What can hang from each mark
q209: q121 q335 q551 q742
q742: q209 q860
q500: q209 q335
q335: q149 q791
q121: q551
q791: q149 q209 q860
q149: q209 q551 q860

In the rows, 128 means zero.
Known rows, with every way that one mark hangs from another
{q209 {q121 q551} {q335 q791} {q742 q860}}: [ 96 171  97 152  89  92 152 150 142 127 136  74 164  89 129 159 126 166
 204 111  84 139 117 110 170 173 158  91 140 105 108 141 187 126 152 117
 183  78 194 101 173 186 114 131 139 108 189 129  72 143 120 181 119 178
 111 112 101 165  88  62  88 184 135 168  96 106 142 169 103  98]
{q742 q209}: [129  98 148  94 159 109  85 112 115 113 146 135 120 168 121 116 122  74
  98 102 181 127 174 128  97 111  91 182  46 104 144 161 104 149 134 127
 131 164  94 176  69 122 170  89 109 160  98 154 148 142 119 111 179 113
 182 150 146 185 181 183 112 101 123 154 122 203 155  99 164 122]
{q335 {q149 {q209 q121 q742} q860} q791}: [134 136 136 100 118 155 187  54 146 145 103 115  90 104  96 145 109 122
 117 189 100 124 101 109  80 129 117 100 141 108 171 122 136 177 123 113
 116 122 134  80 134 159 125 139 119 100 106 113 185  80 165 183 122 172
 102 153 108 113 142  49 123 153 128 116 130 108 174 114 105 141]
{q742 {q209 q121 {q335 q791} q551} q860}: [133 143  96 132 117  79  98 151 152 153 158  48 150 138 129 152  68  75
 136 132 119 117 129 122 172 168 150  98 115 124  69 127 177 139 166 113
 139 125 169 102  90 137 116 123 109 134 219 170 128 158  87 124 156 130
  78 157 118 166 123 121 102 145  95 201  72 111 154 121 159  65]
{q500 {q209 q551 q742} {q335 q149 q791}}: [117  64 101 146 178  89 139 131 158 122  87 168 116 131 149  59 127 131
 116 106 112  61 111 112  84 138 120 199  98  38 125  80  87 102 109 170
 128 161 107 103 145  98  69  81 168 167 100 167 153 108 137  96 105  57
 158 129 116 115 143 133 127 132 115 144 136 101 128 159 116 189]
{q335 {q149 {q209 q742} q551} {q791 q860}}: [104 102 138 130 140 190 117  80 121 119  78 141 103 125 110 115 143 113
  88 164 113 162 116 132 119 139 117 129 141 136 133 129 114 147 106 119
 115 136 116 104 129 134  92 124 132  91  92 120 160  93 138 193 131 142
 122 148 156  96 124  91 163 118 115 118 167  71 190 142 125 164]
{q500 {q209 {q335 q149}}}: [141  98 128 114 184 105 113 114 152 119 113 176 119 133 139 104 132 146
 118  89 132  88 154 106 103 137 124 177  69  85 156 148  73 120 109 143
 145 150 128 151 132 119 136 112 140 171  95 135 116 121 138  59 134 113
 188 147 117 146 143 157 130 110 125 137 130 201 130 135 103 123]
{q335 {q149 {q209 q121 q742} q551 q860} q791}: [121 128 144  71 115 167 176  49 126 141  89 113 100  96  93 145 110 126
  89 197  92 153 104 126  91 122 116  85 177 115 174 117 139 179 140 107
  97 119 125  81 135 171  92 127 110  88 135  98 177  64 169 216 131 149
  96 147 118  86 140  42 157 143 121 103 142  91 193 129 131 139]
{q209 q121 {q335 q149 q791} q551}: [150 165  73 139 149  89 117 113 178 141 129  57 140  96 135 160  85 173
 154 148  87 103 122  88 169 171 169  94 142  93 112 117 132 139 145 123
 166  92 160  98 138 147 106 155 145  72 125 149 131 122 171 135 132 148
 128 136 116 113  52 119 114 193  92 139  94 108 109 133  60 107]
{q335 {q149 q551} {q791 q209 q860}}: [104  76 121 145 162 182  95 105 137 108  61 162 114 160 116  99 134 110
  82 169 141 161 137 139 119 107 120 177  98 169 101 136 112 147  76 117
 111 171  97 136 127 120 126 140 156  71  74 147 134 100  96 149 112 147
 157 184 140  68 103 133 189  91 117  90 198 109 167 147 112 163]
{q742 {q209 q121 {q335 q149 q791} q551} q860}: [133 140  86 140 123  79 100 138 142 168 143  54 142 135 124 147  56  93
 129 156 109 103 114 123 165 181 155 106 119 114  76 119 172 150 158 105
 132 122 185  80  97 137 119 126 121 100 208 167 128 147 103 120 147 147
  78 184 109 148 128 104 112 151  89 190  79 105 170 129 134  57]
{q742 q860}: [132 124 122 116 117 112  93 126 146 113 142 126 135 170  92 145 108  94
  95 112 184 141 149 149 120  86 118 173  40 101 137 192 143 119 121 132
 141 148 128 175 101 127 209 126 127 149 116 134 150 134 104 109 183 136
 176 132 139 164 161 162 105  98 140 161 164 182 138 120 166  91]
{q335 {q149 q209 q551} q791}: [130  98 132  97 148 163 137  50 132 109  72 118  98 129  95 118 117 104
  61 178 122 152 142 133  91 121 108 136  99  96 163 137 128 168 119 123
 103 158  84  99 100 149 115 110 105  82  88 130 176  67 135 196 157 141
 170 159 141 122 130  98 151 115 115  95 177 112 200 122 122 146]
{q149 {q209 q121 q335 q551 {q742 q860}}}: [158 184 128 118  86 117 129 142 125 155 173  83 151  99 145 145 132 145
 156 100 104 128 116 130 176 178 131  46 208 123 130 131 137  95 190 121
 142  84 163  99 145 133  92 146  80 153 213  96 115 153 145 154 143  95
  71  75 126 158 123 115  90 161 139 175  45 100 107 133 153  75]
{q791 {q149 q860}}: [133 132 154 112 129 138 126 129 116 115 137 155 117 134  98 145 120 114
  97 145 166 133 146 141  98  55 119 177  89 156 162 142 134 133 107 131
 102 132  89 175  82 112 190 146 139 138  72 111 153 118 145  90 137 134
 150 139 137 117 147 162 134  93 127  74 188 164 113  93 150 148]
{q791 {q209 q551}}: [133 101 126 125 136 137 100 160 116 101 120 141 146 159 155 105 150 109
 104 104 164 140 169 150 129 102 108 190  87 153 108 135  80 116 136 132
 107 155  89 164  99  94 160 141 109 117 103 150 120 145 104 103 127  82
 176 117 154 131 123 219 136 106 140 110 124 162  96  98 128 144]
{q209 q121 {q335 q149 q791} q551 {q742 q860}}: [113 181  67 158 100  92 123 156 163 169 132  41 147  84 136 155  94 179
 190 134  57 104 102  84 180 203 181  92 181  96  82 112 151 123 181 114
 160  69 209  81 172 149  86 161 151  62 190 139 124 144 158 150 113 148
  66 135 112 112  69  74  86 215  94 179  61  60 139 157  63  80]
{q209 q335 q742}: [ 89 151 134 130 120 125  93 136 132 122 149 120 129 108 125 131 170 165
 181  65 126 105 146  89 149 150 142 148 127 113 164 167 108 102 153 129
 184  96 137 177 153 139 124 130 153 141  91 115 121 152 170 114 140 135
 149 106 144 172 111 130  81 154 125 151  83 165 108 141 111 111]
{q149 {q209 q121 q335 q742} q551 q860}: [128 157 183  64  80 156 154  92 105 165 155 110 131  82  93 164 152 159
 120 132 103 157 122 132 152 138 130  20 247 156 208 131 130 134 172 113
 102 101 138 116 145 174  72 144  65 169 199  55 125  91 157 198 142 107
  61  70 124 121 144  66 140 120 148 130  74 116 113 137 194  80]
{q742 {q209 {q121 q551} q335} q860}: [134 139 113 117 114  68 122 144 126 135 171  97 161 149 126 154  87 111
 134 118 141 135 139 162 167 162 127  98  90 119  99 153 186 143 155 115
 145 134 171 123  98 152 153  95  98 158 213 141  69 154  76 128 159 147
 119 146 117 183 154 118 115 118 131 191 100 166 151 131 166  56]
{q791 {q149 {q209 {q121 q551} q335 q742}} q860}: [139 159 147 168 138 159 134 164  92 120 162 174 133 120 162 139 160 158
 159 114 125 158 110 149 171 137 130  66 193 208 111 119 136 105 110 137
 133  95 130 135 150 105 120 154 123 152 132  90  70 154 126 108 104 122
  87  90 144 122 111 138 153 119 148 112 133 107  85 139 131 143]
{q742 {q209 q551} q860}: [122 107 112 110 127  93  74 149 117 134 153  91 156 168 120 137  83  61
  80 125 167 132 154 164 138 129 112 162  70 111  87 150 136 125 165 120
 103 153 129 136  53 114 159 103  98 140 180 164 148 147  80 116 181  94
 135 147 151 174 182 172 108 101 107 187 105 142 157 106 196  75]

Rows
[132  87 128 131 180 115 118 101 166 120 100 162 113 131 126 102 133 135
 122 106 124  83 142  87  96 143 124 184  54  86 141 133  90 130  93 144
 159 156 117 129 128 123 118 118 154 154  79 156 129 113 128  80 130 128
 177 159 114 153 126 131 126 122 123 136 141 179 146 137  94 150] : {q500 {q209 {q335 q149 q791}}}
[138 133 148 111 141 103 140 143 145 145 137 166 112 109 154 111 145 161
 190  46 113  99 136  75 131 159 135 132 144  83 146 138  70 122 141 150
 179 109 137 155 183 139 103 130 131 206 149 115 102 147 158  82 116  88
 148 102 102 159 135 140  94 153 143 162  79 182  96 158 111 127] : {q500 {q209 q121 q335 q742}}
[150 112 149 167 158 131 125 117 134 113 121 159  96 158 133 109 127  90
 115 119 178 122  99 136 108  76 122 124 105 127 130 102 161 110  63 159
 150 172  92 139 134  88 126  93 155 184  85 149 167 135 107  78 130 131
 145 102 128 123 148 154 144  94 129 111 202 126  94 141 155 186] : {q500 {q335 {q791 {q149 {q209 q121}} q860}}}
[168 161 145  99 109 119 181  82 120 139 174 117 162 100 109 172 138 153
 115 142 137 147 116 173 133 125 114  29 165 143 185 142 165 138 133 110
 117 125 134 110 116 173 138 134  70 171 163  82  94 104 136 167 146 147
 101  81 110 154 151  96 137  96 161 128 103 167 107 101 173  89] : {q149 {q209 {q121 q551} q335} q860}
[124  94 115 189 145 167  99 171 130  96  99 155 138 159 140 111 146  81
 124 138 158 143 134 136 126  88 129 193 102 207  52 105 117 118  78 137
 106 146  78 132 100  86 137 166 155  95  84 167 120 139  72 101  87 141
 132 150 150  86  98 191 172 113 115  75 183 100 107 123 110 192] : {q335 {q791 q149 {q209 q551} q860}}
[127 102 139 177 153 132 106 147 116 110 126 146 114 142 139  87 149  93
 119 113 152 108 106 144 120  97 117 145 124 133 115  92 148  89  92 166
 131 159  88 130 124  81  99 104 156 165  89 151 168 132 116 104 120 112
 124  93 152 125 133 154 136  98 123 119 173  85 101 141 163 198] : {q500 {q335 {q791 {q149 {q209 q551 q742}} q860}}}
[139 168 142 136 101 139 150 161  94 122 155 139 130 115 151 145 138 150
 155 121 115 136 120 143 146 132 125  86 180 156 127 113 154 118 143 142
 114  86 135 109 142 116 128 131 103 135 172  93  84 148 129 133 112 124
 104 101 120 143 127 111 110 139 149 110 127 113 114 132 131 121] : {q791 {q149 {q209 {q121 q551} q335 {q742 q860}}}}
[118 116 100 129 122  83  70 152 118 142 168  74 162 157 118 142  94  93
 100 117 148 106 146 143 163 155 128 146  91 133  84 147 154 111 161 119
 122 139 150 131  60 116 134 111 104 146 192 162 116 159  84 106 172 111
 100 151 141 174 152 150 113 107 100 193  75 140 144 115 179  56] : {q742 {q209 q335 q551} q860}
[132 113 171 126 124 168 133 162  98 116 130 195 118 155 136 118 143 104
 104 134 164 134 141 160  93  49 114 194 114 212 128 115 120 123  91 126
  61 146  84 167  99  89 174 138 133 128  96 116 117 137 100  76  98 135
 136 150 130  88 149 178 165  73 141  42 185 163  99  92 143 155] : {q791 {q149 q860} q209}
[138 139 119 103 118 146 184  73 140 144 113  96 113  98 101 149 104 122
 114 193  86 123 101 117  90 142 123  97 155 107 143 104 137 158 151 112
  97 113 135  60 130 151 112 148 111  78 122 119 177  89 167 195 121 149
  92 141 116  94 132  62 127 168 117 126 113  80 164 105 113 137] : {q335 {q149 {q209 q121 q551 q742} q860} q791}
[144  96 139 123 147  76 155 137 146 158 125 197  94 154 143  80 107 147
 140  87 121  85  92 121  94 138 121 153 118  40 142 109 103 114 102 169
 138 158 160 133 184 109 119  64 152 211 145 133 135 137 127  40 111  68
 150 126  84 124 184 116 109 119 153 160 140 151 110 173 138 131] : {q500 {q209 q121 {q742 q860}} {q335 q149}}
[101  98 121  88 144 143 134  56 154 124  74 112 116 112  59 146 101 123
  55 206 125 147 140 128  87  90 135 161  83 110 166 145 138 166 101 111
 105 149 105 120  90 159 145 125 144  75  73 129 185  58 141 181 151 174
 155 175 139  85 133  79 158 110 108  94 189 121 184 125 126 143] : {q335 {q149 q551 q860} q791}
[129 112 132 172 159 151 100 126 141  98 102 153 113 154 112 129 136  87
 117 135 169 149 143 113 113  76 119 183  62 165 108 138 135 132  70 140
 148 141  86 148 104  97 169 145 171 118  45 151 156 130 110 102 126 168
 164 149 151 117 117 167 149 115 107  96 209 125 127 126 126 189] : {q335 {q791 q149 q860}}
[127 123 113 148 135 160 167  81 129 119 100 143 116 128 136 134 134 134
 123 165 107 149 104 136 115 152 114 102 129 121 115 123 142 158 101 116
 143 123 138  88 148 147 122 133 131  88 105 128 124 111 128 186 114 161
 128 135 128 113 121  84 146 147 127 130 152  95 161 139  97 162] : {q335 {q149 {q209 {q121 q551} q742}} {q791 q860}}
[137 175 119  95 105  98 112 159 130 132 146  99 138 101 141 142 130 160
 171  97 118 144 136 102 165 151 143 119 159  88 124 137  94 126 184 137
 159  78 127 150 146 145 133 150 119 117 152 119 140 147 178 144 141  71
 135  80 136 135 112 161  83 201 131 165  71 121  82 139 108 122] : {q209 q121 q551 q742}
[131 168 155 112  95 148 179 138  91 132 168 144 133  86 131 154 142 166
 144 146 108 137 119 152 132 122 124  69 198 174 158 110 150 128 145 126
  97  85 125 121 133 138 119 135 107 147 153  74  93 123 151 139 108 133
  80  97 125 125 136  98 140 122 155  82 122 124 104 109 137 129] : {q791 {q149 {q209 {q121 q551} q335 q742} q860}}
[122 186 138 121 111 105 124 143 140 150 151 103 119  97 137 148 143 181
 214  71 112 116 129  73 173 169 155  85 165 106 166 143 109 116 170 127
 201  75 165 169 183 144 122 138 140 144 127 106 116 157 176 113 132 130
 126  93 118 162 101 118  77 182 136 164  64 165  91 154  95  95] : {q209 q121 q335 q742}
[121 166 119 101 110 102 156 140 111 110 138 134 153 113 144 143 146 177
 174  99 126 172 146 128 144 128 118 122 123  82 144 147 113 141 149 131
 171  92 132 155 159 171 160 120 117 130 137 111  90 143 161 168 131 110
 176  96 124 160 121 127  99 174 165 142 110 154 110 137 108 133] : {q209 {q121 q551} q742}
[112  83 122 184 148 120  96 154 135 104 114 149 133 165 139  83 167 103
 129  90 169 115 107 136 115 101 112 182 102 128 103 103 131  83  84 143
 147 184  98 150 136  90 112 103 162 157  82 166 147 138  90  89 112 111
 148 110 138 118 127 167 143  91 121 129 161 114  93 144 141 188] : {q500 {q335 {q791 {q209 q551 q742} q860}}}
[141 143 138 136 139 129 122 138 127 132 136 147 114 143 153 116 134 159
 156 119 132 125 136 116 139 139 138 129 128 145 125 127  94 131 112 119
 136 141 147 151 171 119 151 134 141 120 111 125  84 152 120  78 110 142
 148 146 109 120 100 157 135 118 136 112 113 182 101 127  81 106] : {q791 {q209 q121 {q335 q149}}}
[125  95 116 126 163 181 116  65 129 108  79 140 105 138 106 121 131 106
  61 182 138 162 133 144 108 111 113 122 112 141 137 140 124 159  88 121
 116 160  97 112 108 135 108 134 122  98  85 125 164  86 121 177 150 147
 143 156 148 102 130 116 182 101 113 111 191  96 184 137 137 158] : {q335 {q149 q209 q551} {q791 q860}}
[106 109 104 165 141 159 149 132 131 120  89 155 121 143 153 107 142 139
 151 158 110 154 112 132 112 138 126 153 118 149  73 120 122 155  90 112
 136 144 143 108 168 130 134 139 168  61  93 154  97 131 106 144  78 168
 143 167 123  84  87 116 162 147 129 107 174 106 153 144  65 168] : {q335 q149 {q791 {q209 {q121 q551} q742} q860}}
[129  97 142 161 153 106 123 117 141  99 105 146  95 153 123  97 125 101
 102 117 178 103 127 127  83  68 122 183  59  91 153 117 151 112  72 166
 146 172  74 160 110  95 152  79 166 158  51 166 175 117 123  82 147 135
 195 121 131 136 139 164 122  94 117  99 207 149 113 135 147 193] : {q500 {q335 {q791 q149}}}
[113 154 129 139  89 138 123 164 126 144 136 136 119 137 152 112 135 158
 185 106 109 118 127 114 151 165 144 122 164 146 101 132 113 118 144 115
 134 123 186 133 184 124 128 133 144 112 163 117  85 169 114 101  94 146
 114 145 100 122 110 122 114 143 140 130  90 133 121 147  92  84] : {q791 {q209 q121 {q335 q149} {q742 q860}}}
[122 156 142 140  88 153 138 214 101 158 165 134 146 100 172 138 145 162
 184 129  89 115 111 118 166 136 161 116 236 218 105  79 121 100 152 123
  88  84 134 134 153 108 101 169 132 109 166 107  79 160 134  97  54 113
  53 117 113  75  91 139 146 147 126  77  82  87  61 119 104 122] : {q791 {q149 q860} {q209 q121 q335 q551 q742}}
[117 114 116 142 135 137 104 151 127 130 139 130 163 129 142 118 144 144
 114 137 122 107 136 145 135 129 132 151 125 165 114 124  99 112 137 106
  88 141 131 143 116 107 130 146 137  95 119 137 101 133 114  97 111 120
 124 141 134  98 106 163 153 105 122  95 100 143 107  92 105 102] : {q791 {q209 {q335 {q149 q860}} q551}}
[150 152 161  76  88 136 201  99 106 133 157 138 151 101 111 165 152 141
 115 143 126 161 118 166 115 115  96  59 177 132 184 132 141 143 152 116
  98 116 129 120 133 174 139 134  61 167 166  73 122 106 145 191 131 116
 105  73 120 148 175  90 123 122 179 133 102 142 123 103 174 119] : {q149 {q209 {q121 q551} q742} q860}
[138 141 136 110  97 141 122 132 105 115 146 109 146 134 129 130 147 104
 101 111 135 139 134 159 135 140 102 117 146 115 137 147 116 109 178 135
  99 115 118 121  99 123 124 133  85 144 170 105 150 134 122 167 155  75
 120  89 157 158 161 151  95 127 147 167  83 108 137 108 170 101] : {q149 {q209 q551 {q742 q860}}}
[105 112 144 132 102 173 129 206  83 122 134 164 145 131 153 112 160 132
 130 134 129 133 145 154 113  90 126 188 176 215 101  93  98 107 141 137
  48 107  92 149 114  88 130 152 129 100 128 111 115 141 124 112  72  98
 100 130 142  77 125 167 151 114 140  56 126 100  95 103 129 151] : {q791 {q149 q860} {q209 q551 q742}}
